What can hang from each mark
Z602: Z943
Z489: Z553
Z66: Z320
Z553: Z393 Z410 Z605 Z943
Z89: Z223 Z943
Z605: Z553
Z943: Z66 Z553 Z602

Every row comes from one small tree of marks. The marks that hang from a mark follow it in brackets, in the order of their numbers. Every link used is in the known rows. Which tree was each row made from?
Known rows
Z89{Z223}: [ 19,  -3,   2,  19,  -3,  10, -14,  -1,  -2, -10,  -3,  -1,  -8,  -3,  -6,
   3,  -1,  11,  -4,  -8, -15,  14,  -4,  33,  10,   5, -26,   9,  -3,   5,
   5, -13, -13,   7]
Z605{Z553{Z393 Z410 Z943{Z66}}}: [ 10,  -9, -29,   8,  -5,  -7,   0,   7,  30,  11, -26,  -2,  -9,  46,  -9,
 -21,  11, -38, -36, -16,  15,  15, -34,  13,  -9,  28,  11,  15,  18,  24,
  11,   8, -15,  13]
Z602{Z943{Z66{Z320}}}: [-18,  -2,   3, -15, -20, -13,  16, -10, -26, -17, -18,  -3,  22,  23, -10,
  -5, -22,  -9, -28, -50, -28,   9, -25,  25, -10,  19,  -6, -14,  15,  13,
   7,  -6,  -9,  24]
Z89{Z223 Z943}: [ 27,  -6,  -2,  26, -14,   3, -16, -16, -11, -13,  -9,   3, -21,  -6,  -8,
  13,  10, -16,  -4, -12, -20,  21,  -9,  31,   8,   9, -18,   2,   4,   3,
   7,  -2, -33,  23]
Z943{Z553{Z393 Z605}}: [ -7,  -8,   5,  18,  -3,  -7,  18,   8, -44,   7, -18, -10,  36, -17, -10,
  12,  -9,  23,  17,  -3,  14, -26, -17,  27,  21,   7,  -8,   0,   5,  19,
   4,   0,  -4,  20]
Z489{Z553{Z410 Z605}}: [ 10, -16,  -8,  26,  -1,  11,  -8,  10, -52,  -3,  -3, -17,  22,   6,  -4,
  -2, -16,  22, -18,  -7,  -5,  36,  -7,  16, -18,  12,  -7,  11,  18,  23,
   5,  -8, -10,  22]
Z943{Z66{Z320} Z553{Z393}}: [-27,  -3,   3, -16,  -1, -19,  38,   4, -11,   8, -22,   0,  17,   6, -16,
  15,  -6,  -8,  -8, -37,  -9, -25, -27,  31,  16,  14, -23,   1,  14,  27,
  18,  15, -12,  18]
Z943{Z66}: [-10,  -6,   4,   0,  -2,   5,   1,   2, -17,   1, -12,   0,   9,  14,  -3,
   7,  -9,   0, -33,  -9, -10,   4, -18,  21,  -6,   8, -16,   1,   4,  13,
  10,   8,  -5,  11]
Z602{Z943{Z66 Z553{Z605}}}: [ -1, -14,   1,  11, -21, -10,  28,   0, -64,  -3, -20,  -7,  39,   0,  -1,
  -3, -18,  25, -15, -23,  -6,   6, -17,  19,  10,  25,  12, -13,  19,  24,
   5, -10,  -6,  30]
Z602{Z943{Z66 Z553}}: [-16, -11,  -1,  -3, -17,  -9,  18,  -4, -29,  -8, -15,  -3,  27,   3,  -2,
 -10, -13,  13, -11, -21, -17,  14, -19,  13,   5,  24,   0, -14,  14,  23,
   6,  -8,  -7,  24]
Z489{Z553{Z943}}: [  4, -13, -10,   5,  -5,  10,  -7,  12, -20,  -8,  -4,  -1,  -4,   9,  -9,
  -7,  -6,  12, -16, -12, -27,  22,  -9,  25, -20,  11,  -9,  -1,  17,  19,
   1,   7, -15,   6]
Z605{Z553{Z410}}: [  8, -12, -10,  15,   0,   0, -17,   2,   8,  -4,  -4, -10,   3,  35,  -4,
 -16,  -5, -22,  -5,  -9,  -7,  36, -25,   8,  -7,  22,  -5,   6,  11,  16,
  10, -10,  -9,  14]
Z943{Z66 Z553{Z410 Z605} Z602}: [ -4, -14,  -8,  15, -18,  -3,  29,  10, -34,  19, -30,  -3,  22,  16,   7,
  10, -19,  -1, -23, -17,  11,  45, -10,  17,  42,   6,  11,   9,  22,  26,
  10,   9, -14,  33]
Z489{Z553{Z393 Z410 Z605 Z943}}: [ 12, -11, -21,  24,  -5,   7,  -1,  13, -27,   4, -17, -13,  16,   5, -12,
 -12,  -1,   9, -17,  -9,  11,  17, -13,  25, -20,  12,  11,  17,  20,  22,
   1,  -5, -12,  24]
Z89{Z223 Z943{Z553 Z602}}: [ 23,  -8,  -8,  22, -26,  -4,  10,  -6, -11,  -2, -18,  10, -20,   2,  -3,
  19,   5, -12,   2, -20, -21,  35, -10,  31,  54,   2, -11,  -4,  15,  11,
   7,   5, -41,  30]
Z489{Z553{Z393 Z943}}: [  1,  -7, -15,   5,  -2,   8,  -1,  13, -12,  -4, -13,  -4,   5,   9, -18,
 -11,   2,  11, -20,  -9,  -5,  -9, -19,  28, -21,   8, -10,   5,  13,  21,
  -1,   6, -16,   5]
Z489{Z553{Z410 Z605 Z943{Z66}}}: [ 12, -17, -22,  14, -12,   8,   5,  12, -37,   5, -15,  -6,   1,  19,  -2,
  -6,  -7,   3, -45, -21,  -1,  46,  -9,  22, -19,  20,  15,  19,  29,  30,
   7,  11, -16,  23]
Z943{Z66 Z553{Z393} Z602}: [-15,  -2,  -5,  -5, -10,  -6,  35,  10, -12,  16, -34,   8,  21,  18,  -6,
   8,  -4,   6, -26, -14,  11, -11, -24,  22,  37,  -2, -15,  -5,  10,  25,
   8,  17, -17,  19]
Z943{Z553{Z393 Z410 Z605} Z602}: [ -5,  -9,  -9,  23, -15,  -5,  25,  11, -25,  18, -29,  -9,  33,   4,  -5,
   6, -11,   5,   6,  -8,  24,  14, -17,  23,  42,   0,   9,  10,  12,  16,
   5,  -5, -10,  32]
Z943{Z66 Z553{Z393 Z410 Z605}}: [ -6, -10,  -9,  16,  -3,  -6,  23,   7, -26,  18, -26, -12,  30,  -5,  -6,
   7,   0,   3, -15, -11,  26,   2, -19,  18,  14,  18,  -1,  15,  12,  29,
  15,   5,  -5,  33]

Which tree is each row?
[ 11, -11, -27,   5, -21,  -4,   8,   9,  18,  10, -28,   6, -14,  69,   4,
 -17,  -3, -43, -45, -23,  -2,  55, -25,  14,  15,  18,  22,   7,  28,  23,
   9,   8, -26,  15] => Z605{Z553{Z410 Z943{Z66 Z602}}}
[ -5, -16,   4,  12, -10,  -6,  27,   8, -55,  10, -15,   0,  22,  -2,   2,
  17, -11,  18, -11, -14,   0,   0, -13,  24,  17,  13,  -3,  -3,  13,  25,
   7,  11,  -6,  21] => Z943{Z66 Z553{Z605}}
[  9, -10, -23,  17,   0,  -5,  -9,   8,  33,   4, -17,  -6,  -5,  36, -12,
 -25,   8, -36,  -5, -12,  11,  16, -33,  16,  -8,  23,  10,  16,  12,  17,
   5,  -5, -15,  14] => Z605{Z553{Z393 Z410 Z943}}
[ -1, -10, -23,  13,   0,   8, -10,  12,   6,  -1, -13, -10,   4,   8, -15,
 -22,   4,  -3, -16,  -9,  -1,  21, -16,  19, -25,  13,  -7,  19,  16,  23,
   4,  -3, -14,  18] => Z489{Z553{Z393 Z410 Z943}}
[ 15,  -4, -19,   3, -17,  -9,   7,  12,  13,   5, -28,   7,  -3,  57,  -9,
 -13,  -2, -18, -19, -14,   5,  -3, -29,  25,  21,   4,  11,   0,  16,  14,
   0,   4, -26,   6] => Z605{Z553{Z393 Z943{Z602}}}
[ 10, -12, -24,  10,  -9,  -3,  -7,   6,  20,   4, -17,   0, -18,  52,  -4,
 -19,   4, -39, -32, -23,  -6,  45, -27,  12, -10,  32,  16,  11,  21,  27,
  13,   6, -15,  12] => Z605{Z553{Z410 Z943{Z66}}}
[-25,  -8,  -5, -11, -18, -17,  35,   8,   2,   9, -29,   3,   7,  27,  -1,
  10, -15, -34, -17, -47, -16,  51, -19,  23,  40,  11,  -7,   6,  25,  24,
  22,  11, -14,  29] => Z943{Z66{Z320} Z553{Z410} Z602}
[ 28,  -5,  -6,  12, -26,   5,   5, -13, -10,   1, -27,  16, -22,  28,  -2,
  21,   3, -20, -47, -24, -16,  30, -12,  31,  33,  -4, -12,   0,  15,  10,
   8,  12, -41,  28] => Z89{Z223 Z943{Z66 Z602}}
[ -9,  -2, -10,  -2,  -3,   1,  10,   5,   6,   7, -22,   3,   4,  15, -11,
  -3,   3, -14, -35, -10,   8, -15, -23,  27,  -8,   6,  -1,   7,   6,  14,
   6,  14, -13,  14] => Z553{Z393 Z943{Z66}}
[  9,  -6, -16,  15,   1,  -1, -13,   4,  16,   1, -13, -13,  12,  35, -10,
 -16,   4, -18,  -5,  -8,  15,   7, -31,  13,  -6,  19, -12,  12,   9,  17,
   8, -11, -10,  14] => Z605{Z553{Z393 Z410}}
[  1, -11, -12,  24, -10,   2,  -5,   1, -17,   2, -14,  -8,   5,   0,   1,
  -3, -13, -17,   1, -10,   5,  45,  -6,  23,  -4,  15,  28,  15,  12,   9,
   4,  -4,  -5,  24] => Z553{Z410 Z605 Z943}
[ 18, -16, -16,   6, -23,   6,  24,  20, -54,  11, -26,   5,   8,  38,   0,
   2, -15,  19, -59, -25,  -7,  26, -11,  32,   9,  -1,  15,  -4,  31,  25,
   1,  19, -29,  19] => Z489{Z553{Z605 Z943{Z66 Z602}}}
[ -7,  -3, -12, -17,  -6,  -9,  22,  11,  -8,   1, -23,   4,   0,  29, -21,
  -1,   1,  -4, -44, -44, -17, -14, -26,  36, -19,  11, -14,   7,  26,  29,
  12,  22, -22,  14] => Z489{Z553{Z393 Z943{Z66{Z320}}}}
[-17,   5, -11, -21, -19, -16,  34,   5,  10,   8, -37,  11,   2,  42, -14,
   7, -10, -33, -37, -48,  -4,  -5, -28,  39,  21,  -3,   5,   2,  19,  13,
  10,  19, -22,  16] => Z553{Z393 Z943{Z66{Z320} Z602}}
[  0, -14,   4,  18, -19,  -4,  24,  11, -53,  11, -20,   1,  26,   6,   3,
  17, -21,  18,   5, -13,  -2,  16,  -8,  27,  46,  -1,   5,  -7,  11,  15,
   3,   5, -12,  21] => Z943{Z553{Z605} Z602}
[ 29,  -5,  -7,  24, -25,   7,  -3, -12, -11,  -6, -18,  10, -20,  15,  -7,
  14,   3, -20, -19, -16, -16,  33,  -9,  33,  34,  -6, -12,  -2,  10,   1,
   5,   0, -41,  26] => Z89{Z223 Z943{Z602}}
[  0,  -6, -18,  17,  -9,  -1,  14,   4,  -6,  13, -29,  -8,  14,  14,  -6,
  -3,   0, -20, -35, -12,  28,  11, -19,  25,  -5,  14,  22,  21,  12,  19,
   8,   5,  -8,  27] => Z553{Z393 Z410 Z605 Z943{Z66}}
[  7,  -8,  -6,  12, -25,   1,  13,   8, -33,   7, -22,   6,   8,  21,   2,
   5, -23,  -2, -14, -12,  -1,  24, -11,  33,  26,  -4,  25,  -3,  14,   6,
  -2,   7, -18,  15] => Z553{Z605 Z943{Z602}}
[ -1, -16, -22,   4,  -7,  11,  -2,   9,  -4,   1, -13,  -4, -10,  20,  -6,
 -14,   1,  -8, -46, -18, -15,  50, -12,  16, -27,  19,   2,  15,  24,  35,
   9,   8, -14,  18] => Z489{Z553{Z410 Z943{Z66}}}
[ 22, -11, -15,  30, -25,  -1,   4,  -8,   7,   1, -20,   5, -21,   1,  -2,
  12,   8, -31,   4, -21, -14,  64,  -9,  24,  49,   8,  -3,   8,  16,  17,
  12,  -2, -37,  38] => Z89{Z223 Z943{Z553{Z410} Z602}}
[ -5, -12,  -5,  22, -18,  -2,  16,   7, -33,  13, -23,  -4,  25,   5,   5,
   8, -19,   2,   6, -11,   3,  44,  -8,  19,  44,   4,  12,   5,  15,  18,
   7,  -3,  -9,  33] => Z943{Z553{Z410 Z605} Z602}
[-22,  -2, -17, -11,  -6, -14,  16,   1,  27,   4, -28,   0,  -1,  21, -14,
  -4,  -3, -48, -27, -42,   0,  12, -27,  29,  -9,  15,   1,  20,  15,  19,
  15,  10, -10,  25] => Z553{Z393 Z410 Z943{Z66{Z320}}}
[ -1,  -6,  -3,  24,   0,   2,  -2,   1, -24,   6, -18, -19,  34,   0,  -9,
   1, -10,   2,  -5,  -3,  26,   2, -18,  20,  -5,   3,  -2,  18,   0,   8,
   7, -10,  -2,  27] => Z553{Z393 Z410 Z605}
[  6,  -5,  -6,  17,  -8,  -2,   7,   6, -26,   7, -22,  -6,  18,   3, -11,
   0,  -9,   3,  -5,  -5,  15, -19, -19,  34,   1,   8,  13,   7,   5,   8,
  -1,   1,  -9,  18] => Z553{Z393 Z605 Z943}
[-19,  -5,  -4,  -3, -12, -11,  25,   0, -20,  -1, -24,  -7,  37,   0, -14,
 -10,  -3,  13, -16, -18,  -1, -20, -29,  18,   7,  20,  -6,  -7,  11,  24,
   3,  -8,  -9,  29] => Z602{Z943{Z66 Z553{Z393}}}
[-14,  -9,  -8,   4, -12,  -1,  21,   8,  -1,  15, -26,   4,  13,  19,   4,
   2,  -8, -18, -20, -18,  -2,  51, -13,  14,  31,   6,  -2,   4,  18,  27,
  11,   8, -13,  27] => Z943{Z66 Z553{Z410} Z602}
[ -5, -16,  -3,  28,  -7,  -3,   8,   6, -35,   3,  -8, -14,  25, -14,   3,
   4, -11,   2,  19,  -7,   3,  35, -10,  19,  17,  16,   4,   9,  10,  21,
  10,  -6,   1,  28] => Z943{Z553{Z410 Z605}}
[ -8,  -1, -21,   2, -16,   2,  15,   9,  27,  13, -38,   5,   4,  31,  -5,
  -9,  -3, -33, -44, -16,  17,  25, -21,  22,  13,   0,  13,  14,  12,  14,
   6,  12, -16,  21] => Z553{Z393 Z410 Z943{Z66 Z602}}
[-16,  -8,  -4,  11, -13,  -1,  13,   9,   0,   6, -19,  -2,  13,  10,   5,
   0, -13, -10,   7, -10,  -8,  54, -13,  13,  34,   6,  -2,   6,  13,  18,
   4,  -3,  -9,  23] => Z943{Z553{Z410} Z602}
[ -9, -11,  -6,  27,   0,  -5,  13,   5, -26,  11, -18, -16,  34, -15,  -6,
   3,  -4,   7,  15,  -5,  24,   1, -16,  20,  17,  13,   0,  15,   7,  18,
   8,  -6,  -1,  32] => Z943{Z553{Z393 Z410 Z605}}
[  4,  -7, -22,  -5, -13,   8,  20,  16, -12,  10, -32,   9,   5,  39, -12,
  -7,  -1,   8, -61, -18,   2,   0, -22,  29,   2,  -3,  -4,  -3,  22,  26,
   1,  19, -31,  12] => Z489{Z553{Z393 Z943{Z66 Z602}}}
[-28,  -9,  -5,  -7,  -8, -18,  23,   1,   2,   3, -16,  -4,   6,   7,  -5,
   9, -10, -27,  -3, -43, -20,  37, -20,  19,  13,  24, -12,  11,  19,  28,
  23,   9,  -7,  25] => Z943{Z66{Z320} Z553{Z410}}
[-28,  -6,  -1, -15, -15, -24,  36,  -6, -18,  -5, -29,  -5,  32,   7, -15,
  -5, -12,  -3, -10, -48, -13, -21, -33,  26,  10,  22,  -7,  -8,  19,  25,
  11,  -4,  -8,  32] => Z602{Z943{Z66{Z320} Z553{Z393}}}
[-17, -12,  -6,  14, -15,  -5,  -1,  -6, -10, -14, -12, -16,  28, -10,  -2,
 -20, -13,  -5,  18, -17, -17,  44, -17,   9,   2,  25,   7,   2,  12,  18,
   5, -25,   1,  34] => Z602{Z943{Z553{Z410}}}
[  4, -10, -16,  12, -25,   1,  19,   7, -18,  15, -32,   2,   8,  34,   6,
   2, -16, -22, -43, -21,  10,  51, -11,  26,  18,   3,  33,  15,  22,  14,
   9,  10, -17,  28] => Z553{Z410 Z605 Z943{Z66 Z602}}
[ 34, -14,  -4,  37, -19,  -5,   7,  -7, -46,   1, -13,  -4,  -9, -20,  -7,
  24,   6,   3,  12, -16, -13,  17,  -8,  31,  35,  16,  -3,   1,  12,  16,
   7,   2, -33,  32] => Z89{Z223 Z943{Z553{Z605}}}
[-12,  -9,   0,  -5, -16,  -3,  28,  11, -18,  10, -25,   8,  11,  20,   3,
   9, -14,   5, -24, -17,  -9,  20, -15,  23,  34,   1, -11,  -8,  12,  23,
   8,  15, -14,  18] => Z943{Z66 Z553 Z602}
[-11,  -2, -18,  12,  -2,   3,  -9,   0,  25,  -1, -20,  -9,   4,   0, -12,
 -13,   1, -30,   0,  -5,  11,  16, -22,  22, -12,   9,   6,  19,   5,  12,
   7,  -4,  -6,  17] => Z553{Z393 Z410 Z943}
[ -5, -10,  -8,  23, -13,  -9,  14,  -3, -35,  -1, -25, -22,  50, -15,  -9,
 -13, -11,  11,  17, -13,  18,  10, -22,  17,   6,  22,  18,   3,  14,  19,
   1, -28,   0,  40] => Z602{Z943{Z553{Z393 Z410 Z605}}}
[  2,  -8, -15, -12, -13, -18,  15,   7,   1,  -1, -17,   3, -19,  56,  -7,
  -4,  -6, -36, -28, -50, -29,  11, -29,  30,  -3,  26,   4,  -1,  24,  22,
  16,  17, -21,   6] => Z605{Z553{Z943{Z66{Z320}}}}
[ 20, -12,  -2,  27, -15,  -7,  -2, -10, -13,  -8,  -8,   3, -20, -21, -10,
  16,  11, -11,  15, -15, -25,  26, -10,  29,  27,  18, -18,  -1,  11,  16,
   9,   3, -32,  28] => Z89{Z223 Z943{Z553}}
[ -4, -12,  -5,  26, -19, -11,   7,  -3, -44,  -6, -15, -22,  39, -12,   1,
 -16, -18,   9,  21, -14,  -1,  37, -13,  14,   9,  26,  22,  -2,  16,  20,
   3, -27,   3,  39] => Z602{Z943{Z553{Z410 Z605}}}
